Each row comes from the steps of one walk. Every step used is in the known rows, and no mark comes twice. Write the walk behind each row, first mark first.
Known rows
guroko, mogof: [ 15   6 -17  14   3   4  -2  -6  -1  -3  35 -10   6   1   6  -6  27 -11
 -15  -8   2  21  -6  -2]
kofu, kozaf, sonan, godiv, puse: [-23  35  -8  11  -6  85  32  13 -27  17  -5 -16 -30  42 -11  -2  62  35
   6 -27 -17 -34  16 -40]
mogof, regasi, guroko, parez: [-10  -1 -11  27   7  -9 -29 -32 -12  22  39  11  27  66 -31   0  23 -48
 -20 -13  -7 -28 -20 -11]
kozaf, sonan, godiv: [  6  18 -17  21 -11  34  27  19 -22  29  -9 -11 -26  16   0  -1  40   5
  14 -15  -2  -6   6 -10]
puse, godiv, parez, mogof, kozaf, sonan: [ 17  16 -10  -3 -13  63  18   2  -2   7 -47  21  -8  -1  19 -10  92  64
   7  25   3 -14  18 -49]
kofu, kozaf, sonan, godiv, parez, mogof: [ 23  28 -29  22 -28  49  34   8  -7  37 -37 -21  -7   1   7   4 105  69
  18  -9   2  -3   3 -41]
guroko, mogof, parez, godiv, puse, sonan: [  6 -11  -2  11  40  28  10 -38 -27 -15  49 -12 -26  41   9  -2 -26  21
 -20 -35  -7 -31  49  17]
kozaf, sonan, godiv, parez, mogof, regasi: [ 41  40 -16  39 -22  26  11   3  -6  59 -40  11   3  -4  -6  -7  84  17
   9 -15  11  -2   5  -2]
regasi, guroko, parez, godiv, puse: [-43 -22 -12  -1  15   3   7 -28 -24  -5  48  -7 -15  84 -20 -29 -15 -32
 -34  -6 -10 -51   1  -2]
kozaf, mogof: [-21   1  16   0  -7 -22 -23  -1   4 -17  15  12  10  -6  13  12  10  22
  -6   6 -10   7   7  -7]
regasi, guroko, mogof: [ 21  -1 -31  13   2   2   1 -11 -13   2  62  -6  15  44 -10 -13  37 -31
 -24  -5  -1  18 -23  -4]
godiv, parez: [  7   1   1   0 -10 -13  16  -5   5   7 -32   9  13 -15   8 -15   4  20
  -6   6  12  -6  10  14]
godiv, puse, sonan: [  1  12  37  -9  13  53  -6 -11  -6  -5  23   6 -27  39  -9 -16 -15  -3
  -9  -9 -11 -35  38  18]
regasi, guroko, parez: [ -6 -18 -21   7   1   0 -10 -22 -12  10  48 -12  11  71 -13  -8  16 -35
 -21  -1  -2 -16 -23 -21]
guroko, parez, godiv, puse, sonan: [-33 -17  25  -3  24  25   0 -27 -14 -13  37 -10 -40  57  -2 -16 -31  -8
 -18 -16 -16 -65  46  21]
kofu, kozaf, mogof, regasi, guroko: [-36  17   8  19   0 -18 -36 -15  -8 -11  26  31  41  34 -20  30  59  27
 -10 -12 -31 -18 -11 -26]
regasi, guroko: [  4  -6 -12  -2   0  -5   3  -7 -12   2  24   5   9  42 -16  -9  12 -18
  -9   4  -2  -4 -17  -3]
kozaf, mogof, regasi, guroko, parez: [-31  -1   3  25  -2 -30 -51 -30  -6   4  53  26  35  60 -17  12  34 -24
 -27  -7 -17 -19 -14 -18]
kofu, mogof, kozaf, sonan, godiv, parez: [ 15  22  22   7 -17  34  43  36 -17  23 -66  12  13  -3   6  42  60  68
  17   0   4  -8  20 -67]
kofu, kozaf: [-15   4  -4   2   1  15   2  -4  -1 -11  -4 -10   6   1  -2  19  31  36
  10  -7 -12 -11  -2 -28]
godiv, puse: [-15  14  11  -9   7  35   0  -9  -2  -1   7   2 -13  24 -10 -21 -10  -6
 -15  -3  -1 -17  11  -4]
parez, mogof: [ 27   6 -11   2  -7  10 -14  -4  13   9  10 -11   1   0   1   2  30   6
   3   7   6  22 -11 -14]
guroko, mogof, parez, godiv: [  4 -22 -39  20  26 -30  13 -27 -23 -10  24 -19   0   1  19  12 -11  23
 -10 -24   3   7  12  -3]
sonan, godiv, parez, mogof, regasi, guroko: [ 58  34  -9  31 -21  18   0 -12   5  57   0  19  20  35 -25 -22  54 -17
 -11  -9  16  -4  -4  22]
regasi, guroko, parez, mogof: [ 19 -13 -31   8  -7   9 -23 -28   1  19  58 -23  10  72 -14  -9  46 -29
 -18   7   4   4 -34 -37]
puse, godiv, parez, mogof, regasi: [ 22  30  19  22 -20  29 -18 -27  17  30 -33  42   3 -19   2 -25  44  14
   6  11   6 -25  15  21]
regasi, guroko, mogof, parez, godiv, puse: [-10 -13 -39  13  29   2  17 -40 -36  -7  59 -11  -1  68  -7 -16  -7  -2
 -37 -23   0 -17   8  -9]
sonan, godiv: [ 21  18   3  11 -11  30  14  13  -1  19   5  -8 -18   8  -2  -4   0  -9
   5 -13   5  -4  12  19]
parez, mogof, kozaf, sonan, godiv: [ 44  24 -24   9  -5  67  16  28  -7  20  -5 -15  -9  22   3  17  86  32
   7  -4   3  16   3 -58]

Write each row's walk
[ 28   3 -26   1  16  20   3   1  -8 -17  56   2  32  50  -9   4  53  -8
 -33  -1   1  19 -14 -34] => regasi, guroko, mogof, kozaf
[ 53  40   4  33 -21  20  -3  -6  17  52 -25  15  11 -10 -10 -12  43   3
   1 -12  17  -2  14  25] => sonan, godiv, parez, mogof, regasi
[-22  -6  33 -10  23  22  11 -11 -15 -19  14   9 -40  30  -4 -16 -37   7
  -6 -12 -19 -51  52  39] => parez, godiv, puse, sonan
[-29 -21 -15  26  19 -38 -14 -30 -24   9  29  14  11  56 -23  -3   2 -39
 -21 -15 -12 -43 -10  12] => mogof, regasi, guroko, parez, godiv
[ 21  22 -14   6 -10  44  45  26 -15  19 -49   7   6   6   9  -1  60  47
  -1  -5   9  -9  24 -30] => mogof, kozaf, sonan, godiv, parez
[ 29  14 -15  19   0   2 -31 -20   1  27  26  18  25  39 -30  -1  50 -27
 -10  -1   0   6 -28  -8] => parez, mogof, regasi, guroko
[-15  -9 -28  13  30   7  13 -33 -25 -10  33 -14 -12  25   9  -6 -20  15
 -26 -27   2 -13  23  -8] => guroko, mogof, parez, godiv, puse
[ 43  18  29   9 -16  34  24   2   3  24 -10   3 -20   9   5 -15   0  18
   3 -15   6 -29  49  53] => puse, sonan, godiv, parez
[-20  12  12  19   0 -34 -40 -15  -6  -1  29  43  34  31 -20  11  29 -11
 -19  -3 -17  -8  -9  -1] => kozaf, mogof, regasi, guroko
[ 13  10 -10  29   1   6 -45 -28  14  28  24  -4  15  25 -11   9  42 -25
  -9 -11   2  -3 -16 -25] => guroko, parez, mogof, regasi
[ 29  -9 -48  18  15  -3  -1 -34 -24   8  62 -13  23  56  -2   8  23  -6
 -23 -17   8  17 -16 -28] => regasi, guroko, mogof, parez
[ 63  28  -1   0 -17  50  19  13  20  21 -23  -2  11   1   7  -2  52  40
  -8   6  22  11  20 -18] => sonan, godiv, parez, mogof, kozaf
[ 15  19 -11   6   1  56  33  32 -19  12 -17  -3  -8  20   3  15  57  26
   6 -11  -2  -6  15 -43] => mogof, kozaf, sonan, godiv
[  6  31  16   5  -7  62  15   8  -2  18  15  -6 -31  33 -12 -26  -8 -13
 -11 -16   4 -24  24  14] => sonan, godiv, puse
[ 34   6 -11   1 -18  -3   3 -11  15  19 -22  -2  14 -16   9 -14  33  27
  -4  14  17  14  -1  -3] => godiv, parez, mogof
[ 70  24  19   9 -22  45  12  -2  14  35   0  -7 -21  10   9 -14  30  23
   8  -6  13 -11  39  38] => puse, sonan, godiv, parez, mogof
[-34  -3  10  -7  15   4  19  -6 -14 -14  -1   5 -27  15  -5 -22 -30   4
 -15  -5  -9 -34  24  16] => parez, godiv, puse
[-36 -27  -6   5  15 -55  -6 -21 -17 -23   2   6   4  -6  27  30 -26  58
  -3 -10 -10  -9  26 -10] => kozaf, mogof, parez, godiv
[ 38  17  30  10  -3  50   9   9  -2  19  20  -4 -33  25   0  -3  -4  -4
  12 -19  -5 -25  39  41] => puse, sonan, godiv
[  8  23  20   7  -5  47  29  46 -20  15 -37   3  -1  11  -3  59  54  47
  23  -6  -7  -3  10 -81] => kofu, mogof, kozaf, sonan, godiv
[-35 -13  23  -2  23  -6  15 -19 -24  -3 -21   1  -8  13   1  39 -48  51
   6 -11  -3 -32  25 -42] => kofu, mogof, parez, godiv, puse
[ -4   9  19   0 -18  26  16 -13   5   6 -36  28 -16 -15  15 -32   6  22
   5  17   5 -35  26  25] => puse, godiv, parez
[-45  -6  -2  17  23  -3 -11 -36 -26  10  38  16   0  80 -35 -23  -6 -46
 -36 -20 -15 -59   2   7] => mogof, regasi, guroko, parez, godiv, puse
[ 25  -4 -37  22  15   2  -3 -28 -11   6  36 -19  15  11  14  14  12  13
 -12 -20  10  22   3 -26] => guroko, mogof, parez
[ 24  15   7   2 -25  36   0 -18  18  16 -24  15 -16 -14  15 -32  35  29
   8  23  10 -16  15  11] => puse, godiv, parez, mogof
[ 30  24 -29  22   5  60  28  32 -21   9  22 -14  -2  22   8  10  83  15
  -8 -20  -2  19  11 -42] => guroko, mogof, kozaf, sonan, godiv
[ 27  24   7  21 -18  26 -17 -31   5  35  -9  46  11  27 -16 -37  54  -5
  -5  13   5 -29   0  20] => puse, godiv, parez, mogof, regasi, guroko
[  2   9  -3  17   8 -13 -17 -14 -12  17  17  30  25  39 -31  -2  21 -32
 -11 -10  -5 -16 -17   7] => mogof, regasi, guroko
[-51 -14   5  -4  21 -20  -5 -29 -18 -25  11   8  -7  18  15  12 -35  50
 -18 -11 -11 -27  36 -14] => kozaf, mogof, parez, godiv, puse
[ 35  16 -13  19 -10 -12 -15 -28   6  37  -7  26  38  24 -22 -15  53  -6
 -15   5  12   0 -17   6] => godiv, parez, mogof, regasi, guroko
[-26 -36 -24   5  11 -33   7 -20 -23  -4  39 -11  -5  60 -11  -9  -6 -24
 -19  -4  -9 -32 -11   1] => regasi, guroko, parez, godiv
[ 10   6 -34  10  16  31  13  15 -18 -10  14  -4  15  14   9  17  83  22
 -13  -7  -6  23  -3 -59] => guroko, mogof, kozaf, sonan
[-40   7  11   0  -8  -7 -18  -2   3 -28  10   2  14  -6  11  31  42  60
   2  -3 -24  -2   5 -36] => kofu, kozaf, mogof
[-17   0  22  26   2 -19 -30 -21 -13  25  23  17  36  56 -35  40  21 -27
  -4  -8 -10 -25 -26 -48] => kofu, mogof, regasi, guroko, parez
[ 41  23 -26  21 -29  33  29   9  -6  46 -31 -13 -12   0  10 -16  75  32
  11   0  14   7   4 -12] => kozaf, sonan, godiv, parez, mogof
[-14 -14  15  -6  36  22  11 -32 -27 -11  13   0 -32  40   5   3 -52  34
  -4 -25  -9 -53  57  17] => mogof, parez, godiv, puse, sonan
[77 26 23  0 -9 69 15  8 18 19 -7  0 -5 16  8  2 45 45 -1 -4 13 -9 48  6] => puse, sonan, godiv, parez, mogof, kozaf
[ 36   7  -7 -10   5  34 -11   7  17  -9   3  -2  17   7   2  17  47  27
  -6  11   6  22  -3 -48] => parez, mogof, kozaf
[ -6   2 -15  -3  14  27  17  20 -19  -9 -23   8  12  11   4  21  55  35
   1   1  -8   0   2 -59] => mogof, kozaf, sonan
